Each row was made from one small tree. Brackets hold a mark, then the marks that hang from it, in the order of their numbers. Every link used is in the known rows. Write each row's tree.
Known rows:
[j_922 j_575]: [ 1.09  1.10  0.46  0.49 -2.79  2.37 -0.18 -0.70  0.60 -0.35 -1.68 -0.82
 -1.09  1.49 -0.61  0.59 -0.51 -0.66  0.63 -0.37  0.00  2.13]
[j_917 [j_111 j_223] [j_575 j_922]]: [ 0.76  0.99 -0.01  1.80 -1.65  1.49 -0.21 -0.57  1.90 -0.95 -1.98 -0.68
 -0.47  1.53  0.19  0.38 -0.39 -0.96  0.24 -3.15  0.74  3.76]
[j_917 j_111 j_545 j_575]: [ 1.08  0.71 -0.44  2.11 -0.15  1.40 -0.34 -0.84  1.34 -0.81 -2.21 -1.00
 -0.36  0.74 -0.16  0.29 -1.30 -1.49 -0.47 -3.05  0.89  3.32]
[j_922 [j_575 j_412]]: [ 1.04  1.00  0.69  1.50 -3.68  1.86 -0.43 -0.61 -0.26 -0.16 -1.24 -1.43
 -1.58  1.71 -0.78  0.70 -0.05 -0.67  0.88  0.52 -0.36  1.15]
[j_575 j_922]: [ 0.70  1.00 -0.23 -0.22 -3.38  1.56  0.15 -0.57  1.55 -0.75 -1.65 -1.59
 -0.45  1.63 -0.22  0.66  0.31 -0.86 -0.37  1.24  0.70  3.27]
[j_412 j_545 [j_575 j_922]]: [ 0.94  0.77 -0.20  0.01 -2.28  0.65  0.09 -0.11 -0.08 -0.52 -0.88 -1.80
 -0.69  1.66 -0.66  1.04 -0.02 -0.44 -0.72  0.77  0.99  3.55]
[j_223 j_111]: [ 0.94  0.88  0.67 -0.75 -2.58  1.35 -0.37 -0.50  0.67 -0.56 -1.09 -1.19
 -0.06  1.44 -1.08  0.57 -0.91 -0.33  0.28  3.37  0.22  2.45]
[j_223 [j_111 [j_917 j_545 j_575]]]: [ 1.05  0.41  1.05  0.22  0.31  1.48 -0.67 -0.28  0.17 -0.57 -2.24 -1.02
 -0.23  0.74 -0.72  0.31 -1.85 -0.69  1.33  0.80  0.39  3.03]
[j_545 j_412 [j_917 j_111]]: [ 0.77  1.09 -0.08  0.16  0.65  1.50 -0.03 -1.04  0.82 -0.63 -1.99 -1.98
 -0.17  0.42 -0.23 -0.17 -0.31 -1.26 -0.17 -0.96  1.14  3.42]
[j_545 [j_412 [j_575 j_922]] [j_917 j_111]]: [ 0.57  0.98 -0.63  0.30  0.61  1.37  0.36 -0.58  0.42 -1.00 -1.73 -2.31
 -0.53  0.92  0.12  0.42 -0.18 -1.54 -0.74 -0.97  1.66  4.61]
[j_575 [j_412 j_545]]: [ 1.10  0.78  0.60  0.91 -3.11  0.31 -0.59 -0.46 -0.56  0.03 -0.67 -2.07
 -0.85  1.41 -1.17  0.61  0.32 -0.07  0.08  1.65  0.09  1.39]
[j_917 [j_575 j_922]]: [ 0.87  0.89  0.28  0.20 -2.71  1.83  0.07 -0.14  1.34 -0.80 -2.20 -0.59
 -1.27  1.65 -0.18  0.94 -0.37 -1.28  0.25 -0.76  1.02  3.05]
[j_111 j_223 [j_917 j_545 j_575]]: [ 1.19  0.74  0.65  1.48  1.41  1.78 -0.47 -0.89  0.42 -0.56 -2.51 -1.12
 -0.56  1.18 -0.36  0.07 -1.10 -0.79  1.56 -2.65  0.22  3.68]
[j_922 [j_575 [j_412 [j_545 j_917]]]]: [ 1.04  0.87  1.26  0.74 -1.85  1.26 -0.68 -0.08 -1.35  0.14 -0.50 -1.87
 -1.16  0.62 -0.64  0.10 -0.12 -0.13  1.46 -0.58  0.21  1.25]
[j_111 j_917]: [ 0.92  0.88  0.45 -0.16 -0.92  1.63 -0.02 -1.12  0.58 -0.27 -2.38 -1.75
 -0.01  1.50 -0.68 -0.03 -0.24 -0.47  0.61  3.04 -0.03  2.80]
[j_111 j_223]: [ 1.08  1.22  0.24  0.53 -1.38  1.63 -0.17 -1.08  0.94 -0.52 -1.36 -1.26
 -0.44  1.87 -0.79  0.34 -0.15 -0.47  0.51 -0.21  0.02  3.14]
[j_412 j_575]: [ 1.14  1.01 -0.16  0.28 -1.03  1.51  0.30 -0.87 -0.12 -0.56 -1.44 -1.50
 -0.86  2.16 -1.01  0.81 -0.70 -1.09 -0.41  1.88  0.44  3.23]
[j_922 [j_575 [j_412 j_545]]]: [ 1.18  0.83  1.02  1.40 -3.70  1.08 -0.76 -0.20 -0.88  0.16 -0.67 -1.50
 -1.43  1.27 -0.97  0.73  0.04 -0.02  0.85 -0.26 -0.20  0.87]
[j_575 [j_412 [j_545 [j_917 j_111]]] j_922]: [ 0.50  0.72  0.00  1.05 -2.12  0.01 -0.44 -0.28  0.18 -0.36 -0.57 -2.83
  0.23  0.39  0.16 -0.23  0.56 -0.26 -0.19  0.27  0.99  2.60]
[j_545 j_412 [j_917 j_575]]: [ 1.11  1.02  0.99 -0.43  0.94  2.17 -0.04 -0.28  0.07 -0.57 -2.41 -0.74
 -1.72  0.83 -0.53  0.56 -0.89 -1.59  1.10 -2.21  1.36  2.94]
[j_545 [j_917 [j_575 j_922]]]: [ 0.75  0.93  0.55 -0.48 -0.89  2.01  0.18 -0.01  0.89 -0.78 -2.02 -0.93
 -0.98  1.03  0.20  0.36 -0.55 -1.37  0.92 -1.11  1.39  3.37]
[j_111 [j_917 [j_545 [j_412 j_575]]]]: [ 1.11  0.69 -0.15  0.69  1.90  1.50  0.01 -1.05 -0.65 -0.57 -2.43 -2.43
 -0.86  1.22 -0.79  0.75 -0.69 -1.25  0.00 -0.06  0.75  4.20]
[j_917 j_111 [j_545 j_412]]: [ 0.95  0.88 -0.85  1.53 -0.21  1.21 -0.35 -1.20  1.29 -0.82 -2.09 -2.15
 -0.22  0.50 -0.33  0.46 -0.36 -1.33 -1.15 -2.58  1.02  3.68]
[j_917 j_111 j_545]: [ 0.89  0.84 -0.98  1.65 -0.79  1.15 -0.24 -1.29  1.50 -0.77 -1.67 -2.08
  0.45  0.71 -0.19 -0.02 -0.61 -1.11 -1.10 -1.09  0.60  3.57]

Write each row's tree:
[ 0.82  0.81  0.03 -0.68 -0.48  0.86  0.18  0.01 -0.52 -0.50 -0.68 -2.19
 -0.38  1.04 -0.28  0.44 -0.20 -0.51 -0.07  0.41  1.42  3.94]
[j_412 [j_545 j_917] [j_575 j_922]]
[ 0.86  0.98 -0.33 -0.06 -1.65  1.56  0.35 -0.44  0.34 -0.87 -1.82 -1.78
 -1.52  1.93 -0.58  1.49  0.12 -1.44 -0.69  0.16  1.24  4.01]
[j_545 [j_412 [j_575 j_922]]]
[ 0.79  0.73  0.24  0.73 -4.32  0.19 -0.44 -0.12  0.11 -0.24 -0.66 -2.27
 -0.78  1.40 -0.56  0.83  0.84 -0.15 -0.15  1.34  0.54  2.02]
[j_575 [j_412 j_545] j_922]
[ 1.22  0.78  0.78  1.38  2.07  1.83 -0.57 -0.80  0.19 -0.57 -2.89 -1.11
 -1.22  1.01 -0.53  0.54 -0.86 -1.07  1.55 -4.05  0.60  3.84]
[j_111 j_223 [j_917 [j_545 j_412] j_575]]
[ 0.81  0.81 -0.53  2.48 -0.68  1.36 -0.39 -0.62  1.97 -1.13 -1.88 -1.12
 -0.24  0.97  0.44  0.34 -0.65 -1.22 -0.12 -5.20  1.03  4.45]
[j_917 [j_111 j_223] j_545 [j_575 j_922]]
[ 0.67  0.77  0.49  0.05 -2.43  0.41 -0.35  0.02 -0.37 -0.23 -0.47 -2.62
 -0.51  0.73 -0.23  0.20  0.69 -0.23  0.51  0.94  0.88  2.38]
[j_575 [j_412 [j_545 j_917]] j_922]
[ 1.00  0.59  1.58 -0.43 -0.69  1.62 -0.52 -0.25  0.16 -0.39 -2.32 -0.58
 -0.42  1.33 -0.93  0.33 -1.61 -0.42  1.65  2.83  0.13  2.41]
[j_223 [j_111 [j_917 j_575]]]
[ 1.13  0.57  0.46  0.91  0.74  1.75 -0.29 -0.73  0.38 -0.50 -2.78 -1.22
 -0.60  0.98 -0.39  0.25 -1.18 -1.13  0.97 -0.95  0.52  3.23]
[j_111 [j_917 j_545 j_575]]
[ 1.03  0.86  0.11  1.06  0.85  1.52 -0.38 -1.32  0.62 -0.51 -1.96 -2.14
  0.30  1.15 -0.42 -0.20 -0.39 -0.41  0.97 -0.74 -0.07  3.99]
[j_111 j_223 [j_917 j_545]]
[ 0.88  1.04 -0.29  0.50  1.76  1.45  0.22 -0.93 -0.20 -0.72 -1.73 -2.09
 -0.57  0.92 -0.45  0.19 -0.74 -1.50 -0.48 -0.59  1.25  3.98]
[j_545 [j_412 j_575] [j_917 j_111]]
[ 0.67  0.52  1.27 -0.62 -1.91  1.56 -0.37  0.12  0.75 -0.65 -2.31 -0.75
 -0.42  1.28 -0.36  0.49 -1.05 -0.45  1.40  2.45  0.56  3.04]
[j_223 [j_111 [j_917 [j_575 j_922]]]]
[ 0.77  0.42  0.30  1.74 -1.34  1.15 -0.41 -0.30  0.11 -0.56 -2.33 -2.01
 -1.07  1.15  0.03  0.58 -0.17 -1.14  0.96 -0.36  0.51  2.90]
[j_111 [j_917 j_545 [j_575 j_412 j_922]]]
[ 0.70  0.56 -0.50  2.88 -2.20  0.79 -0.47 -0.38  1.09 -0.89 -1.75 -1.87
 -0.82  0.94  0.26  0.64 -0.30 -1.53 -0.45 -2.58  0.88  2.94]
[j_917 j_111 j_545 [j_575 j_412 j_922]]
[ 1.17  0.92 -0.11  2.53  1.17  1.52 -0.59 -0.91  1.12 -0.91 -2.32 -0.92
 -0.98  0.75 -0.31  0.60 -1.01 -1.46  0.11 -6.29  1.00  3.97]
[j_917 [j_111 j_223] [j_545 j_412] j_575]
[ 0.88  0.53  0.50 -0.19 -0.28  1.21 -0.56 -0.72  0.37 -0.54 -1.70 -2.09
  0.60  0.70 -0.74  0.05 -1.13 -0.19  0.77  2.71  0.11  3.28]
[j_223 [j_111 [j_917 j_545]]]
[ 0.72  0.71  0.33  0.45 -0.63  0.82 -0.26  0.11  0.87 -0.58 -1.54 -1.20
 -0.09  0.19  0.33 -0.09 -0.57 -0.71  0.15 -2.55  1.60  3.31]
[j_412 [j_545 [j_917 j_111 [j_575 j_922]]]]
[ 1.16  0.77  0.84  2.95 -1.43  0.21 -0.97 -0.48 -0.13 -0.17 -0.97 -1.05
 -0.84  1.31 -0.74  0.30 -0.46 -0.21  0.63 -2.76  0.11  1.88]
[j_917 [j_111 j_223] [j_575 [j_412 j_545]]]
[ 1.13  0.88 -0.22  2.66  0.58  1.42 -0.53 -0.97  1.32 -0.86 -1.85 -0.92
 -0.28  0.98 -0.14  0.14 -1.20 -1.17  0.14 -4.80  0.58  3.76]
[j_917 [j_111 j_223] j_545 j_575]
[ 1.12  0.97 -0.87  2.43  1.67  1.14 -0.25 -1.29  0.28 -0.94 -1.50 -2.11
 -0.58  1.26 -0.56  0.68 -0.72 -1.26 -0.81 -3.93  0.86  4.78]
[j_917 [j_111 j_223] [j_545 [j_412 j_575]]]
[ 1.06  0.83 -1.09  1.86  0.95  1.12 -0.04 -1.13  0.25 -0.91 -1.85 -2.22
 -0.59  1.03 -0.59  0.82 -0.80 -1.62 -1.47 -2.15  1.12  4.32]
[j_917 j_111 [j_545 [j_412 j_575]]]
[ 0.69  0.82  0.76  0.51 -1.72  1.49 -0.10  0.07  0.04 -0.60 -1.53 -1.52
 -1.46  1.25  0.02  0.50 -0.10 -1.40  1.20 -0.33  0.98  2.42]
[j_545 [j_917 [j_575 j_412 j_922]]]
[ 1.14  0.92  1.16  0.85  0.48  1.88 -0.29 -0.82  0.38 -0.38 -2.59 -0.62
 -0.77  1.76 -0.61  0.11 -0.89 -0.57  1.87 -0.61 -0.04  3.07]
[j_111 j_223 [j_917 j_575]]
[ 0.93  1.19 -0.10  1.07  2.52  1.40  0.05 -1.10 -0.21 -0.78 -1.43 -1.97
 -0.47  1.17 -0.43  0.02 -0.65 -1.13  0.13 -2.31  0.96  4.49]
[j_545 [j_412 j_575] [j_917 [j_111 j_223]]]
[ 0.80  0.70 -0.64  1.76 -0.78  1.44 -0.27 -0.38  1.72 -1.13 -2.61 -1.29
 -1.00  0.55  0.28  0.94 -0.51 -1.85 -0.80 -4.88  1.70  4.07]
[j_917 j_111 [j_545 j_412] [j_575 j_922]]
[ 0.99  0.82  0.81  0.18 -1.27  0.50 -0.48 -0.36 -0.99  0.03 -0.47 -2.40
 -0.54  0.75 -0.80  0.01  0.12 -0.19  0.76  1.26  0.49  1.72]
[j_575 [j_412 [j_545 j_917]]]
[ 1.14  0.87  0.42 -0.48  0.74  0.89  0.05 -0.34 -1.16 -0.24 -0.68 -1.99
 -0.45  1.04 -0.86  0.21 -0.74 -0.49  0.18  0.81  1.00  3.33]
[j_412 [j_545 j_917] j_575]
[ 0.85  0.44  1.19  1.00 -2.41  0.50 -0.60  0.15 -0.47 -0.06 -1.90 -1.59
 -1.14  1.29 -0.44  0.63  0.14 -0.18  1.18  0.91  0.44  1.94]
[j_111 [j_917 [j_575 [j_412 j_545] j_922]]]
[ 1.11  0.76 -0.28  1.97  0.41  1.50 -0.40 -0.74  1.09 -0.86 -2.64 -1.05
 -1.05  0.54 -0.30  0.73 -1.08 -1.86 -0.51 -4.49  1.31  3.44]
[j_917 j_111 [j_545 j_412] j_575]
[ 0.96  1.09  0.52  1.29  1.38  1.72 -0.24 -0.80  0.84 -0.68 -1.77 -0.78
 -0.23  0.91 -0.02 -0.45 -1.16 -1.02  1.11 -3.24  0.75  3.48]
[j_545 [j_917 [j_111 j_223] j_575]]
[ 0.62  0.91  0.16  0.41  0.11  1.73  0.00 -0.21  1.27 -0.92 -2.52 -1.16
 -0.96  0.45  0.41  0.33 -0.44 -1.69  0.13 -3.22  1.84  3.76]
[j_545 j_412 [j_917 j_111 [j_575 j_922]]]
[ 0.94  0.98  0.50  0.62  1.24  1.79 -0.12 -0.55  0.61 -0.68 -2.49 -0.94
 -0.98  0.44 -0.19  0.13 -1.01 -1.65  0.44 -2.93  1.39  3.14]
[j_545 j_412 [j_917 j_111 j_575]]
[ 1.09  0.44  1.19  0.12  0.90  1.57 -0.75 -0.20 -0.05 -0.61 -2.65 -1.09
 -0.94  0.53 -0.86  0.76 -1.63 -0.92  1.33 -0.61  0.81  3.21]
[j_223 [j_111 [j_917 [j_545 j_412] j_575]]]
[ 1.24  0.66  1.73  1.77 -0.50  0.55 -0.92 -0.35 -1.07  0.16 -1.60 -1.28
 -1.12  1.53 -0.99  0.23 -0.34  0.14  2.09 -0.57 -0.26  1.78]
[j_111 j_223 [j_917 [j_575 [j_412 j_545]]]]
